Each row was made from one walk, in order. Every step used is in the known rows, and no mark comes twice. Write each row's walk.
Known rows:
vebugon, suno, kivud, losuda: [ 0.98 -3.23  0.25  3.24 -4.26  1.06 -0.57  0.44 -0.94  2.02  0.58 -4.85
 -3.67  0.97 -0.27  1.02  2.02 -2.14  1.39  0.89  1.00  0.51  3.15  3.90
  3.36]
fotug, guged, suno: [ 4.57 -1.30  1.95  5.25 -3.14 -0.63  0.95 -0.89  1.05 -1.10 -0.42  1.63
 -3.09  1.43 -1.20 -1.66 -0.08 -2.16 -0.08 -2.11 -1.97 -3.70  1.01  3.60
  1.81]
guged, fotug: [ 2.62 -1.97  0.23  2.39 -2.33 -1.43  0.23 -2.00  2.17 -1.45  0.65 -1.93
 -2.13  1.47 -2.32  2.33  4.09 -3.78  0.32 -0.97  1.00  1.08 -1.63  4.23
  1.99]
fotug, vebugon, losuda, kivud, suno: [-2.01 -0.44  4.68  3.59 -4.39  1.06  4.58 -0.77  2.73 -0.58 -0.54 -5.43
 -2.34  0.84  1.68  1.20  1.81 -2.36 -2.43 -0.05 -3.03  0.85 -0.64  3.24
  2.23]
kivud, losuda, guged: [ 1.14 -0.64 -0.33  4.55 -2.31  0.18 -0.43 -1.81  1.49 -0.54  1.21 -1.27
  0.03  0.36 -0.39  0.77  4.06 -2.03 -0.05  0.93 -0.71 -1.18  2.54  2.57
  2.27]
vebugon, losuda, kivud, fotug, guged, suno: [ 2.71 -2.06  2.26  5.30 -4.56 -1.58  1.16 -0.45  2.71 -0.40 -2.54 -0.56
 -2.64  0.69  1.30  2.93  0.79 -0.41 -1.69 -3.31 -3.32 -1.81  1.62  1.30
 -0.20]
fotug, vebugon: [ 0.13 -1.14  2.09  4.07 -3.43  0.46  2.85 -1.76  1.66 -2.14  0.53 -3.65
 -3.25 -0.42  0.03  0.35  1.92 -2.79 -0.65 -0.52 -0.38  0.58  0.09  4.35
  2.55]
losuda, guged: [ 0.77 -0.29  0.88  4.15 -1.47 -0.83  1.36 -2.08  3.06  1.44  1.54  0.77
 -1.32  0.59  0.39  0.51  4.67 -3.15 -2.06 -0.01 -0.20 -1.93  0.70  2.52
  2.40]
fotug, guged, losuda, kivud: [ 4.55  0.57  0.46  4.58 -2.65 -2.07  1.99 -3.89 -0.53 -2.77 -2.55 -0.25
 -3.98  0.78  1.08 -0.10  1.85 -1.49 -0.99 -0.94 -1.18 -1.85 -0.39  3.69
  0.30]
losuda, vebugon: [-0.34  1.56  1.67  3.75 -3.45  1.06  2.90 -1.12  2.54  0.17 -1.22 -1.14
 -2.25  2.03  0.39  0.82  2.79 -4.72 -2.46  0.49  1.10 -0.04  0.78  2.69
  1.21]
fotug, vebugon, suno, kivud, losuda, guged: [-1.39 -2.33  1.31  4.32 -2.72  0.46  1.17 -1.39  0.52  1.49  2.23 -5.82
 -3.69 -0.31  0.27 -0.73  3.50 -1.74  0.81  0.69  0.57  0.42  2.84  4.03
  3.91]
guged, fotug, vebugon, losuda: [-1.64 -2.87  2.02  2.98 -2.64 -1.41  0.21 -2.12  2.72 -1.26  0.24 -5.05
 -2.97 -0.37 -1.10  2.17  3.53 -2.99  0.12 -2.02 -0.19  2.32 -2.42  3.31
  2.79]
guged, suno: [ 3.30 -2.77  2.57  5.09 -3.97  0.09  1.26  0.37  1.89 -0.29  0.51  0.08
 -3.40  2.25 -1.94  0.66  0.55 -1.87 -0.18 -0.18 -0.04 -0.66  1.96  3.72
  1.26]
vebugon, fotug, guged, suno: [ 3.65 -1.37  2.23  3.97 -3.24 -0.86  1.31 -1.42  1.72 -1.92 -1.96  3.39
 -3.03 -0.95 -0.28 -0.83  0.18 -2.16 -1.55 -2.89 -1.18 -3.79  0.01  2.53
  2.69]
kivud, fotug, guged: [ 4.41 -0.12 -0.82  4.59 -2.89 -0.85  1.36 -1.56  2.70 -2.98 -1.21 -0.58
 -1.01 -1.37  0.95  1.41  2.35 -2.28 -0.68 -4.42 -1.64 -2.39  1.27  2.51
  1.07]
vebugon, losuda, guged: [-2.40 -1.45  1.95  4.03 -1.91 -1.45 -0.54 -1.22  3.09  3.01  0.47 -0.06
 -1.49  0.28  1.48  1.53  4.09 -2.55 -2.54 -0.70 -1.52 -1.30  0.37  0.44
  2.58]
suno, kivud, fotug, vebugon, losuda: [-0.79 -3.63 -0.95  4.89 -5.33 -0.92  2.09  1.07  2.19  1.03 -1.67 -4.53
 -3.15 -2.47  1.87  4.27  2.89 -0.99  0.13 -2.97 -0.29  2.60  2.14  1.83
  1.04]
losuda, vebugon, suno, kivud, fotug, guged: [ 0.47  0.64  0.37  4.06 -3.40  0.68  2.25 -0.65  1.89  1.82 -1.78 -2.70
 -3.52  0.91  1.60  0.23  3.01 -3.95 -1.51 -2.51  0.94 -1.40  2.36  2.52
  1.44]
fotug, guged: [ 3.00  0.28  0.81  4.08 -2.36 -0.62  1.30 -2.05  1.00 -1.74 -1.13  0.76
 -2.20  0.50  0.44 -0.95  1.60 -3.55 -0.65 -2.26 -2.12 -3.25 -0.42  3.37
  2.60]
vebugon, losuda, kivud, fotug: [ 0.47 -1.75  1.56  3.96 -4.85 -1.24  1.14 -0.35  2.88  0.33 -2.34 -2.60
 -2.04  0.08  2.47  5.40  2.40 -1.30 -2.52 -2.06 -1.98  0.61  1.15  0.92
  0.04]
suno, kivud: [ 1.55 -2.78 -1.04  3.95 -4.96 -0.46  2.11  0.85  0.48  1.83 -0.99 -0.68
 -3.68  0.53  0.25  2.56  2.66 -2.77  0.36  0.13  0.45  1.20  1.25  3.15
  1.79]
losuda, guged, suno: [ 2.14 -1.68  2.05  5.50 -1.95 -0.76  1.26 -1.07  3.43  1.73  2.13  2.03
 -2.24  1.92 -1.10 -0.31  3.13 -1.58 -1.17  0.19 -0.22 -2.33  2.18  2.86
  1.62]
suno, kivud, fotug, guged: [ 3.74 -1.85 -3.08  4.75 -4.41 -1.48  2.05  0.36  1.25 -0.26 -2.27 -0.40
 -2.54 -1.30  1.00  2.45  2.95 -1.88  0.66 -3.92 -0.63 -0.50  1.92  2.29
  0.64]

Which walk is each row?
[ 2.22  0.03  0.90  3.07 -2.84 -1.21  1.68 -2.24  1.69 -2.26 -2.56  2.37
 -2.41 -1.96  1.31 -0.09  1.48 -3.35 -2.08 -3.16 -1.25 -3.40 -1.39  2.51
  3.76] -> vebugon, fotug, guged
[ 2.88 -0.58 -0.75  6.22 -4.48  0.60  1.99  0.35 -0.28 -0.09 -2.28  0.15
 -3.04  1.81 -0.98 -1.11  0.69 -2.08  1.57 -0.53 -0.95 -1.97  3.28  3.26
  0.60] -> fotug, guged, suno, kivud, losuda, vebugon
[ 0.43  2.03  0.04  3.80 -3.38  1.07  1.62 -2.26  0.75 -3.11 -3.01 -0.47
 -0.67 -0.85  0.70 -0.17  1.76 -3.53 -1.35 -0.72 -0.26 -2.08  1.36  2.24
  2.44] -> kivud, losuda, vebugon, fotug, guged
[ 0.06 -0.43 -2.22  4.69 -5.33  1.25  2.33  0.65 -0.15  0.84 -1.93 -2.85
 -2.30  1.03  0.03  2.32  2.92 -2.84  0.96  1.64  1.40  1.86  3.25  2.53
  0.78] -> suno, kivud, losuda, vebugon
[-1.77 -1.79  1.29  5.07 -2.35 -1.24  1.31 -1.66  4.51 -0.20  0.36 -3.78
 -1.04 -2.57  2.12  2.76  4.04 -1.27 -1.95 -3.74 -1.01  0.20  1.45  1.27
  1.38] -> kivud, fotug, vebugon, losuda, guged
[ 2.44 -2.19 -0.02  3.58 -3.33 -0.52  0.52 -0.39  0.99  1.70 -0.31 -2.95
 -3.60 -0.38  1.15  0.93  2.67 -2.29 -0.15 -3.50 -0.01 -1.45  2.45  2.87
  2.52] -> vebugon, suno, kivud, fotug, guged
[ 2.10 -1.17  3.00  3.23 -4.23  0.29  3.44 -2.22  2.86 -1.88  0.08 -5.83
 -3.58  0.35  1.52  2.45  2.53 -1.75 -2.03 -1.74 -0.29  0.37  1.70  4.24
  1.03] -> losuda, kivud, fotug, vebugon, suno
[ 0.40 -2.34  2.96  2.06 -1.63 -0.36  0.48 -3.07  2.13 -1.59  2.40 -6.39
 -3.92  0.89 -2.01  0.01  3.85 -3.69  0.22 -1.22  1.13  1.41 -1.52  5.32
  3.93] -> guged, fotug, vebugon, suno
[-0.69 -1.70  4.43  3.06 -2.66  0.93  1.53 -1.92  1.59 -0.42  1.94 -5.77
 -4.56  0.21  0.25 -1.07  1.69 -3.25 -1.07 -0.78  0.35 -0.38  0.90  4.87
  3.76] -> fotug, vebugon, suno
[-3.62 -1.49  2.90  4.70 -1.93 -1.06  1.35 -1.94  3.07  1.43  1.02 -2.87
 -2.40 -1.08  1.53  0.39  3.58 -2.19 -2.27 -1.35 -1.75 -0.31  0.15  1.74
  2.98] -> fotug, vebugon, losuda, guged
[ 0.24 -1.00  0.85  3.57 -0.46 -1.72  1.41 -3.83  3.86 -0.89  2.41 -2.22
 -1.91  0.35 -1.53  0.28  6.13 -3.31 -0.53 -0.93  0.42  0.01 -1.45  3.79
  2.74] -> losuda, guged, fotug, vebugon
[ 2.54 -1.42  1.93  4.47 -3.49 -0.87  2.16 -3.96  0.90 -2.77 -0.34 -6.55
 -5.02 -0.55  1.55  2.09  2.73 -0.21 -1.17 -0.86  1.63  1.85  1.95  4.24
 -0.38] -> guged, losuda, kivud, fotug, vebugon, suno
[ 2.59 -2.90 -2.47  4.36 -5.08 -0.63  2.21  1.09  2.02  0.73 -1.37 -2.05
 -2.52 -1.07  0.60  4.38  3.56 -1.80  0.50 -2.42  0.98  1.54  2.50  2.45
  0.34] -> suno, kivud, fotug
[-0.75 -1.41  3.59  2.36 -3.31  0.02  3.40 -2.10  3.47 -1.57  0.21 -6.10
 -2.29  1.27 -0.79  2.01  3.82 -2.97 -1.02 -0.70 -1.89  2.21 -2.70  3.89
  2.30] -> guged, fotug, vebugon, losuda, kivud, suno
[ 1.86 -2.78 -2.59  4.22 -5.26  0.34  0.61  1.02 -0.87  0.03 -1.19 -2.50
 -2.41 -0.04 -0.32  2.77  2.42 -1.66  2.14  1.03  0.23  1.43  3.03  3.22
  1.79] -> suno, kivud, losuda
[ 0.36 -2.56 -2.89  4.25 -2.87 -0.77  1.06 -1.58  0.89 -0.15  1.06 -3.85
 -2.15 -0.38 -1.51  1.65  5.82 -1.68  2.32  0.47  0.70  2.27  1.45  3.56
  2.43] -> suno, kivud, losuda, guged, fotug, vebugon
[-0.78  1.39  1.71  2.85 -3.59  0.76  3.33 -1.63  2.91 -0.79 -2.62  0.63
 -2.08 -0.17  1.15  1.38  2.58 -4.65 -3.50 -0.51  1.68 -0.48  0.07  1.78
  1.99] -> losuda, vebugon, fotug
[-0.49 -1.44  2.75  3.34 -4.58 -1.06  1.29 -0.52  1.68  1.21 -2.09 -1.75
 -3.12  1.45  1.91  3.79  1.96 -2.09 -2.42  0.03 -2.09  0.21 -0.06  1.54
  1.32] -> vebugon, losuda, kivud
[ 0.49 -3.08  1.65  3.05 -3.78  0.24  0.70  0.25  0.18  3.69  0.57 -3.20
 -4.83  1.53  0.27  0.87  2.46 -3.07 -0.10  0.07  1.07  0.13  1.73  3.62
  3.16] -> vebugon, suno, kivud
[ 4.19  1.34  1.47  4.60 -2.61 -0.23  3.78 -3.64  0.27 -2.97 -1.79 -1.25
 -2.59  1.46  1.10 -0.88  2.11 -2.13 -1.18 -0.11 -1.87 -2.13 -0.71  4.07
  0.69] -> fotug, guged, losuda, kivud, suno
[-1.05  0.81  3.85  3.07 -2.64  1.54  1.49 -1.52  2.20  1.64  0.15 -3.45
 -3.52  2.81  0.63 -0.62  2.46 -5.11 -2.78  0.53  1.84 -0.92  1.15  3.54
  2.51] -> losuda, vebugon, suno
[ 2.61  0.67  3.33  2.81 -4.40  1.68  5.33 -0.93  2.72 -1.06 -0.03 -2.05
 -1.71  2.96  0.34  1.33  2.62 -3.04 -2.33  1.52 -2.21 -0.61 -0.14  4.22
  1.29] -> losuda, kivud, suno
[ 1.91 -3.10 -0.17  6.43 -3.03 -1.16  2.88 -0.30  3.70  1.59  1.50 -0.59
 -3.22 -0.07 -0.66  1.08  3.90 -0.39  0.13 -1.67  0.42 -0.02  3.71  2.75
  0.51] -> losuda, guged, suno, kivud, fotug, vebugon
[-0.69 -2.13  2.45  2.63 -3.18 -1.82  1.77 -2.52  2.49 -1.33 -0.76 -5.04
 -3.66  0.64 -0.41  3.02  3.49 -2.44 -0.80 -1.20 -1.01  2.37 -2.40  3.51
  1.82] -> guged, fotug, vebugon, losuda, kivud
[ 0.39 -0.93 -0.37  4.76 -3.25 -0.16  1.39 -1.87  0.69  1.13 -1.38 -4.71
 -4.56  0.46  1.35  2.13  3.77 -2.40 -0.56 -0.70  4.19  2.28  3.25  2.74
 -0.27] -> guged, losuda, vebugon, suno, kivud, fotug
[ 3.51 -1.12 -0.02  5.06 -3.89 -1.37  3.24 -3.81  1.02 -4.01 -1.64 -4.75
 -3.90 -1.06  1.33  3.33  3.03  0.04 -0.69 -1.27  0.98  2.38  1.41  4.03
 -1.47] -> guged, losuda, kivud, fotug, vebugon
[-1.84 -1.34  3.67  3.78 -4.26 -0.50  2.88 -1.30  1.90 -0.44 -1.44 -4.21
 -3.98  0.17  1.84  2.30  1.54 -1.79 -2.07 -0.48 -2.26  1.06 -0.33  2.84
  2.04] -> fotug, vebugon, losuda, kivud
[ 3.58  0.40  0.43  3.59 -2.98 -2.29  2.27 -4.16  0.07 -3.40 -3.70  1.65
 -3.64 -1.62  1.94  0.73  1.85 -1.45 -2.20 -1.88 -0.25 -1.93 -1.39  2.74
  1.43] -> vebugon, fotug, guged, losuda, kivud
[-0.45 -0.39  0.84  3.51 -4.05  1.13  2.27  0.06  2.38  2.57 -0.76 -3.98
 -3.70  1.28  0.99  1.85  3.58 -3.97 -1.70 -0.91  2.56  0.59  3.20  2.60
  0.99] -> losuda, vebugon, suno, kivud, fotug
[ 0.99 -2.10 -2.84  4.57 -3.61 -0.29  0.85 -0.05  0.37  1.82  0.40 -0.96
 -1.63  0.21 -0.10  1.97  4.59 -1.48  1.54  1.23  0.05  0.41  3.23  2.50
  1.92] -> suno, kivud, losuda, guged
[ 2.76 -0.26  0.09  3.64 -2.33 -1.65  0.72 -3.71  0.05 -3.20 -2.86  1.55
 -3.29 -2.62  1.33  0.01  1.84 -1.89 -1.54 -2.75  0.41 -2.08 -1.18  2.33
  2.32] -> vebugon, fotug, guged, losuda
[ 3.72 -0.09 -0.18  5.05 -2.01 -1.69  0.37 -3.32 -0.51 -2.82 -1.52 -0.21
 -3.15 -0.33  0.72 -0.96  2.00 -2.13  0.00 -1.85 -0.56 -1.82 -0.26  3.41
  1.19] -> fotug, guged, losuda
